Each row was made from one small tree. The marks that hang from a mark follow it in brackets, in the order of their numbers. Every link used is in the known rows. Write each row's tree.
Known rows
k735{k141 k470 k678{k520 k526}}: -9; -7; 18; 5; 17; -21; -12; 6; 20; -15; 18; -9; 2; 5; 3; -6; -2
k735{k678{k520}}: 11; 1; 13; 3; 12; -7; -6; 1; 11; -11; 3; -15; -8; -1; -1; -3; -5
k781{k141}: 4; -2; 10; -13; 6; 7; -4; -3; 20; -6; 8; -7; -1; -12; 3; 4; 10
k865{k678{k735}}: 2; 0; -3; -6; -3; -8; -1; 13; 6; -9; 4; -13; -1; -6; 13; 9; 6
k520{k865{k678{k735}}}: 3; -5; 0; -2; -6; -3; -2; 8; 15; -8; 12; -19; -6; -11; 14; 16; 7
k480{k781{k141}}: 9; -6; 13; -12; 7; 1; -6; 3; 24; -1; 6; -5; -1; -4; -5; 9; 5
k865{k678}: 3; 6; -1; -7; -2; -3; -4; 4; 2; -8; 1; -10; -8; -6; 5; 8; 5
k735{k141}: -3; -7; -1; -13; 6; -2; -6; 2; 12; -5; 12; -9; 2; -9; 7; 8; 10
k678{k470 k520 k526 k735{k141}}: -17; -17; 18; 3; 16; -21; 4; 2; 30; -7; 11; -16; 17; 2; -5; -4; 4
k470{k678{k520{k865} k526 k735{k141}}}: -2; -17; 22; 11; 22; -8; 2; 7; 46; -6; 23; -22; 6; 6; 0; 0; 3
k865{k678{k520}}: 5; 6; 11; -2; 7; -1; 1; 3; 5; -12; -2; -14; -7; 1; -1; 4; -1
k735{k141 k470 k678}: -4; -8; 3; -8; 2; -18; -18; 8; 7; -14; 20; -6; -1; -6; 18; 5; 4
k520{k865{k678{k526 k735{k141 k470}}}}: -17; -13; 4; 0; 0; -17; -8; 13; 24; -13; 28; -13; 4; -5; 18; 13; 10
k470{k678}: 10; 2; 8; -5; 7; -4; -4; 1; 20; 0; 4; -11; 0; -1; 3; -3; 0
k678{k520 k735}: 3; -2; 9; -5; 7; -3; 6; 3; 21; -8; 1; -16; 8; -3; 5; -3; -3
k520{k865{k678}}: 4; 0; 2; -3; -5; 2; -6; 0; 10; -7; 10; -16; -13; -9; 5; 15; 7
k480{k781}: 8; -1; 4; -11; 2; -7; -5; 3; 16; 6; 0; -7; 0; -1; -4; 7; -2
k735{k141 k678{k470}}: -6; -16; 8; -3; 6; -20; -15; 2; 6; -10; 14; -11; -1; -7; 4; 7; 7

Write each row's tree
-5; -12; 8; 1; 17; -16; -3; 12; 33; -1; 18; -13; 10; 3; 6; -1; 8
k470{k678{k526 k735{k141}}}
-16; -7; 13; 1; 11; -20; 0; 17; 19; -18; 17; -11; 10; 6; 11; 1; 3
k865{k678{k520 k526 k735{k141 k470}}}
-3; -12; 20; 6; 25; -13; 3; 11; 37; -6; 15; -16; 11; 10; -1; -6; 2
k470{k678{k520 k526 k735{k141}}}
-9; 3; 14; 3; 6; -19; 2; 11; 19; -14; 6; -12; 9; 6; 8; -4; -4
k865{k678{k520 k526 k735{k470}}}
-5; -15; 19; 4; 14; -18; -10; 0; 10; -15; 12; -15; -1; 0; -3; 2; 0
k735{k141 k678{k470 k520}}
-12; -8; 9; -1; 3; -23; 1; -3; 27; 2; 4; -13; 15; -3; -1; -5; 3
k678{k470 k526 k735}
-15; -10; 14; -3; 13; -17; 1; 8; 30; -12; 17; -10; 18; 3; 10; -5; 0
k678{k520 k526 k735{k141 k470}}
-14; -15; 17; 1; 10; -12; 0; 3; 40; -11; 26; -17; 13; -1; 10; 1; 2
k678{k520{k865} k526 k735{k141 k470}}
-3; 1; 12; 7; 12; -12; 6; 10; 20; -9; 2; -16; 2; 5; -1; -2; 1
k865{k678{k520 k526 k735}}
-16; -23; 21; 7; 13; -16; 3; -3; 39; -7; 20; -22; 13; -1; -4; 2; 4
k678{k470 k520{k865} k526 k735{k141}}
-9; -12; 22; 9; 8; -15; 6; -9; 40; -3; 9; -22; 12; -1; -7; -4; -3
k678{k470 k520{k865} k526 k735}
-10; -7; 19; 4; 11; -20; 8; -4; 31; -4; 1; -17; 16; 3; -7; -10; -4
k678{k470 k520 k526 k735}
5; 4; 22; 7; 22; -8; 2; -3; 33; -1; 2; -14; 3; 11; -12; -13; -5
k470{k678{k520 k526}}
1; -13; 5; -7; 10; -9; -3; 14; 24; -5; 17; -13; 8; -2; 14; 5; 6
k470{k678{k735{k141}}}
